(in the rows, 128 means zero)
Known rows, with every step that occurs:
kupe > dere: [147 124 160 124 164  94 143 148  79 124 135 125 122 114 125 116 127 156
  99  92  94 124 118 139 123 124 127 118 107 142 120  73  83 166 148 137
 150]
rilu > kupe > dere > tolo: [191 162 132 110 141 110 102 158 129 108 124 103 169 139 148 143 129 177
 105 116 142 109 126 138  98 134 111 126 156 143 129 140  82 160 144 174
 170]
kugu > rilu > kupe: [125 126 106 103  91 155 133 132 200  93 153 113 167 122 131 135 125  96
 150 130 135 117  32 154 115 139 189 135 131 110 130 164  98 159 157 115
 118]
rilu > kupe > dere: [158 131 126 114 141 108 150 172 126 106 142  93 142 103 124 142 126 158
  91  97 124 107 104 175  99 112 146 136 119 149 128 117  61 176 154 161
 154]
kupe > dere > tolo > gagup > nizal: [135 104 148 147 169 130 113 114 108 167  94 131 132 133 122 113 143 125
  99 116  65 163 198  80 143  72  60 102 125 124 116 126 115  91  94 147
 165]
kugu > rilu > kupe > dere: [171 115 116 113 133 114 134 185 185 113 149  94 144 109 136 136 135 124
 113 110  98 102  57 163 116 123 168 134  97 112 161 130  74 179 156 133
 128]
gubo > tolo > dere > kupe > rilu: [139 162 141 143 145 135 105 101 101 127 169 131  59 154 126 151 132 164
 119 135 123 101 160 124 161 140  77 112 112  94 143 107 147  92 130  92
  79]
nizal > gagup > tolo > dere > kupe: [ 96  93  99 126 146 102 122 142 132 165 106 150  79 125 119 114 136 124
 118 140 213 152 195 158 138 105  89 121  88 113 166 154 162 127  87  95
 126]
kugu > rilu: [114 124 139 106 111 147 131 110 158 116 149 142 149 131 130 113 126  98
 156 126 103 136  48 116 137 146 169 117 114 101 124 118 118 148 156  98
 116]
rusir > gagup: [125 162 129 101 112 165 147 134 112 119 125 115 129 111 140 111 107 131
 138 123  88 125 110 115 112 176 154 157 126 133  78 109 138 147 156 120
 132]
rusir > gagup > tolo > dere > kupe: [ 94 132  83 133 130 144 118 151 115 179 125  85  85 122 143 114 120 162
 113 127 147 124 186 139 140 149  96 165  84  99 143 110 196 107 118 114
 101]
gubo > kugu: [ 92 170 135 112 133 147 136 107  90  92 141 197 145 133 127 130 101 132
 123 135 148 124 113 109 109 159 168 143 132 152  92 102  95 141 154 152
 127]
fevan > gubo > tolo > dere > kupe > rilu > kugu: [138 190 126 177 164 168  85  73  67 164 198 107  70 127 108 153 108 135
 115 142 113 105 118 124 131  68  93 153 138 154 163 102 194  85 105 112
 135]
gubo > tolo > dere > kupe: [114 148 120 150 143 160 108  92  99 141 147 121  84 154 118 138 130 171
 105 106 136  87 135 137 172 125  89 105 109 127 159 120 135 110 112 105
 123]
kupe > rilu: [129 153 174  99 127 114 142 111  98  89 153 150 114 125 129 136 120 132
 149 145 106 150 117 114 113 158 134 132 142 108  74 100 117 132 173 108
  96]
gubo > fevan: [ 96 125 184 147 151 130 159  69 125  82 136 122 175 137 100 102 131 172
 114 131 112 125 101 136 189 109 160  89 118 129 135  93 130 141 151 122
 107]
fevan > nunop: [ 66 173 160 105 120 126 180 111 106  93 124 120 141 153 124 113  99 128
 156 101 162 158  69 127 108 144 156 138 168 143 150  80 135 147 111 121
 142]
rusir > gagup > tolo: [ 87 135 126 145 108 137 136 140 110 161 110 119 132 125 154  84 121 142
 129 127 158 126 146 115 107 135 145 166 111 104 124 126 178 111 152 142
 125]
nizal > gagup > tolo > dere > kupe > rilu: [126 106 124 116 153  78 120 148 134 145 131 153  54 124 124 130 141 117
 131 168 202 163 220 145 131 121  79 131  92  77 148 142 172 111  99  78
  75]
rusir > gagup > tolo > nizal > vuta: [ 67  67  68 157  77 106 165 143 123 164 103 119 115 101 157 118 120 108
 157 151 180 104 180 147 132 158 155 159  95 128 133 130 215  97 135 155
  92]
fevan > gubo: [111 171 141 127 137 157 149  90  83 117 152 134 170 120  93 125 123 123
 155 126 121 149  73 138 112 104 143 140 154 153 113 126 142 130 119 107
 150]
kupe > rilu > kugu: [107 147 164 123 122 133 112  91  81 118 167 127 103 106 138 125  94 110
 136 134  98 147  85  97  98 128 162 152 160 155  76  78 135 144 180 142
 135]
rilu > kupe: [114 145 123 101 102 147 148 120 137  84 142 107 165 114 119 138 118 136
 133 113 154 120  72 162 104 131 169 140 152 146 100 160  86 161 158 139
 133]
kugu > rilu > kupe > dere > tolo: [207 145 118 107 127 122  92 170 194 117 142 104 175 140 158 141 137 138
 126 127 119 102  78 137 110 145 133 124 135 103 160 145  89 159 143 140
 149]
gubo > kugu > rilu > kupe > dere: [163 144  90 115 145 121 128 195 175 102 165 156 146 110 141 145 117 119
 101 131 127  87  78 148 102 138 185 153  85 126 162 121  67 169 156 168
 118]
kugu > rilu > kupe > dere > tolo > nizal: [185 104  92 113 102 121  86 168 195 134 151  95 158 137 153 161 144 132
 140 122 115  96  75 156 107 157 135 139 133 116 168 135 106 144 120 153
 101]
kupe > dere > tolo > gagup > nizal > vuta: [138  75 113 154 168  92 138 117 113 164  83 136 122 117 136 129 135  92
 108 150  96 147 226  94 163  79  61  80 109 135 121 140 144 100 101 143
 179]
rusir > gagup > nizal > tolo > dere > kupe > rilu: [160 157 123 138 122 131 149 157  99 145 128  87  20 101 131 144 129 110
  93 165  22 159 180  97 142 180  54 149 122  92  90 114 132 102 152  80
  52]
kupe > dere > tolo: [182 149 164 119 162 100  99 137  90 132 120 134 148 147 147 127 130 178
 106 114 108 126 135 107 114 145  91 108 142 135 115  90 103 151 141 149
 170]
rilu > kupe > dere > tolo > nizal > gagup: [205 101  99  96 119  94 110 175 172 120 104 131 133 123 135 163 143 132
 135 128 163 120 151 177  82 142 119 126 143 156 143 173  89 161  94 159
 138]
nizal > tolo: [129 155 179 139 110 127 148 132  84  87  99 133 125 134 107 122 115 123
 112 125 113 130  85  93 134 165 152 101 166 154  93 124  90 158 180 118
 156]
dere > kupe > rilu: [139 158 169  91 129 125 136 108 105  90 170 137 103 136 123 149 128 144
 130 149 104 159 126 153 137 184  92 122 120  88  91 108 125 112 161 104
  80]
dere > tolo > gagup > rusir: [138 192 187  88 143 167  84 110 166 108 106 157 221 182 139 103 129 164
 144 118 109 139 125  69 174 124 151 114 181 148  92 119 164  91 119 114
 198]
kugu > rilu > kupe > dere > tolo > nizal > vuta: [187  78  60 117 101  86 114 171 200 129 138 102 152 115 165 178 132 107
 147 153 142  83 107 171 130 170 134 118 119 126 170 146 142 148 127 155
 111]
nizal > vuta: [ 95 108 120 122 118 104 176 105  96 100 122 146 135 106 135 133 107 105
 146 143 149 126 124 141 147 150 150 100 125 149  99 125 135 156 157 124
 153]

Rows:
[100 112 161 177 112 125 160  95  73 126  97 138 112 120 115 104 140  98
  98 116  83 163 105 100 132 124 114 103 149 135  99 144  73 125 161 126
 129] -> gagup > nizal > tolo
[128 153 146 138 121 125 135 143  83 109 103 108  81 122 107 129 107 125
 114 116 108 116 111  75 143 153 138 111 169 172 101  96 100 167 149  95
 153] -> nizal > tolo > dere
[124 157 106 122 133 122 116 157 116 164 145  96  64 124 150 130 123 153
 123 162 136 134 207 117 131 165  84 179  94  67 126  96 205  90 132  98
  58] -> rusir > gagup > tolo > dere > kupe > rilu
[111  75 118  95  97 121 150 117 135 113 108 171 103 113 110 137 135  93
 167 126 144 152 124 163 110 146 153 123 126 152 108 139 120 150 103 110
 110] -> tolo > nizal > gagup
[166 175 158 116 134 110 129 148  90  92 137 112  44 131 108 164 113 131
 106 156  90 142 142 105 159 194  89 109 151 118  98  95 118 132 162  73
  94] -> nizal > tolo > dere > kupe > rilu
[108 136 112  94 148 144 123 116  99 126 148 109  93 122 110 144 114 152
 116 112 118 134 123 145 156 159  94 122 118 140 108  93 123 137 116  93
 124] -> tolo > dere > kupe
[213 208  87 122 158 140  92 172 171 121 169 157 202 141 140 162 122 124
 127 168 145 101  92 130  86 126 146 165 136 130 182 148 112 137 111 159
 146] -> fevan > gubo > kugu > rilu > kupe > dere > tolo
[150 112 115 144 153 140 112 137 145 145 102 100 146 124 119 132 141 124
  97 116 100 146 184 121 121  65  84 120 134 135 125 169  91  97  96 165
 166] -> rilu > kupe > dere > tolo > gagup > nizal
[196  92 129 104 141  90 106 153 130 139  99 162 116 134 136 145 141 136
 141 128 134 137 167 138 104 156  98 109 129 145 131 120 112 152  92 140
 141] -> kupe > dere > tolo > nizal > gagup
[ 97  91 138 140 128  91 145 128 132 141  90 178 129 131 125  83 142 108
 139 138 217 153 162 137 107  93 143 114 105 114 149 175 139 135 114 122
 143] -> nizal > gagup > tolo
[171 117 107 113 111 113  98 151 138 122 134  94 155 130 144 167 137 174
 121 106 141 106 123 164  95 154 122 147 157 153 127 122  94 140 119 178
 124] -> rilu > kupe > dere > tolo > nizal
[211 171 151  91 153 133  79 197 252 113 130 120 226 163 154 120 145 150
 123 115  90  95  93 105 162 102 171 124 140 123 163 139 132 121 121 130
 188] -> kugu > rilu > kupe > dere > tolo > gagup > rusir
[125 116 118 164 118 155 135  89 124 142 127 178 120 136  85 138 148 101
 172 139 167 115 122 167 116  76 142 120 129 156 173 183 159 105  67 114
 123] -> fevan > gubo > tolo > nizal > gagup
[217  84  84  95 111 104  94 191 231 126 119 128 140 123 145 159 149  94
 157 146 140 116 113 167  93 147 138 126 118 119 178 175 100 163  98 133
 113] -> kugu > rilu > kupe > dere > tolo > nizal > gagup
[119 178 155 181 141 169 130  72  82 138 150 150 158 156 100 119 138 144
 142 121 142 107  93 129 125  70 136 120 145 139 160 149 144 101 112 120
 158] -> fevan > gubo > tolo
[125 137 141 164 101 157 172 129  91 144  90 110 102 106 135 101 131  95
 103 131  51 152 128  85 119 151 126 133 136 127  86 142 101 128 169 125
 117] -> rusir > gagup > nizal > tolo
[182 158 129 106 149 137  96 167 166 104  99  97 157 141 116 149 123 144
 115 121 134 115 165 117 125 108 120 117 152 149 119 151 107 132 117 154
 197] -> rilu > kupe > dere > tolo > gagup
[ 61 110 114 149 133 107 113 122  93 164 123 121 107 126 132  97 122 149
 128 110 188 121 163 104 126  94 129 143 123 129 133 104 158 125 110 122
 123] -> gagup > tolo > dere
[ 94 117 136 136 133 170 108  64 128 143  98 143 150 146 120 113 134 100
 140 136  95 175 170  76 145  90  86 106 158 123  86 160 135  72  99 128
 150] -> dere > tolo > gagup > nizal
[100 165 185  94 145 156 128 128 157 103 123 153 189 150 119 100 127 147
 135  95  98 136 105  99 180 103 184 122 146 158  90 102 144 105 131 106
 180] -> tolo > gagup > rusir
[120  82 130 152 101 132 135  96 138 128 103 186  95 144 107 131 144 109
 154 120 163 104 130 148 126 117 148 104 116 139 158 169 125 120  94 132
 114] -> gubo > tolo > nizal > gagup
[ 46  66 126 158  94 111 123  95 108 161 125 140 129 137 125 109 140 138
 143 109 195 127 126 143 117 121 154 148 114 126 135 116 162  93 116 159
  82] -> gagup > tolo > nizal
[ 88 100 139 169  97 155 117  75 105 130 135 146 115 150 120 131 138 144
 144 102 141  85 103 135 140 130 145 121 128 137 139 126 128 100 123 149
 105] -> gubo > tolo > nizal
[114 105 110 137 152  91  95 130 116 174 141 136  39 100 136 124 113 101
 116 158 186 155 191 125 110  90 101 147 101 128 150 124 189 124 114 115
 118] -> nizal > gagup > tolo > dere > kupe > rilu > kugu
[ 65  92 101 149  80 139 129 129 122 169 116 114 122 120 142 107 130 136
 146 122 157 117 147 134 106 150 157 184 109 114 124 117 192  92 127 155
  78] -> rusir > gagup > tolo > nizal
[ 95 121 119 139 116 162 163 103  98 156 126 119 121  98 147  97 130 113
 122 123  57 155 131 118 112 129 117 160 114 110  82 132 126 120 144 132
 102] -> rusir > gagup > nizal
[ 64  70 103 156 123 102 190  78  79 141 126 149 124  91 141 113 130  81
 128 138 116 153 142 144 144 111 109 105 114 133 100 146 120 123 140 128
 117] -> gagup > nizal > vuta
[ 42  38  90 168  87  74 154 103 109 155 115 144 122 115 138 119 130 108
 149 139 211 113 164 158 145 128 146 124 108 131 142 133 191  96 122 159
  97] -> gagup > tolo > nizal > vuta
[165  96 102 136 139 142 100 148 213 153 114 100 153 125 131 130 151  88
 113 132  70 139 138 111 136  72 103 116 112  89 157 180 104 102  99 138
 142] -> kugu > rilu > kupe > dere > tolo > gagup > nizal
[194 140 113 105 138 147  84 178 225 112 113  99 162 145 125 145 129 107
 134 136 106 109 120 109 138 110 140 115 126 110 153 163 120 134 117 128
 174] -> kugu > rilu > kupe > dere > tolo > gagup
[ 64 164 183 144 151 124 201  84 138  71 129 100 176 163 101  95 114 165
 133 122 156 143  80 137 175 109 172 109 154 131 192  70 159 135 115 117
 109] -> gubo > fevan > nunop
[ 58  87 132 140 132 160 154  80 118 134 104 136 119 112  93 108 131  84
 126 114  80 174 149 100 152  72 117 117 119 132  86 141 119  88 108 117
 137] -> tolo > gagup > nizal
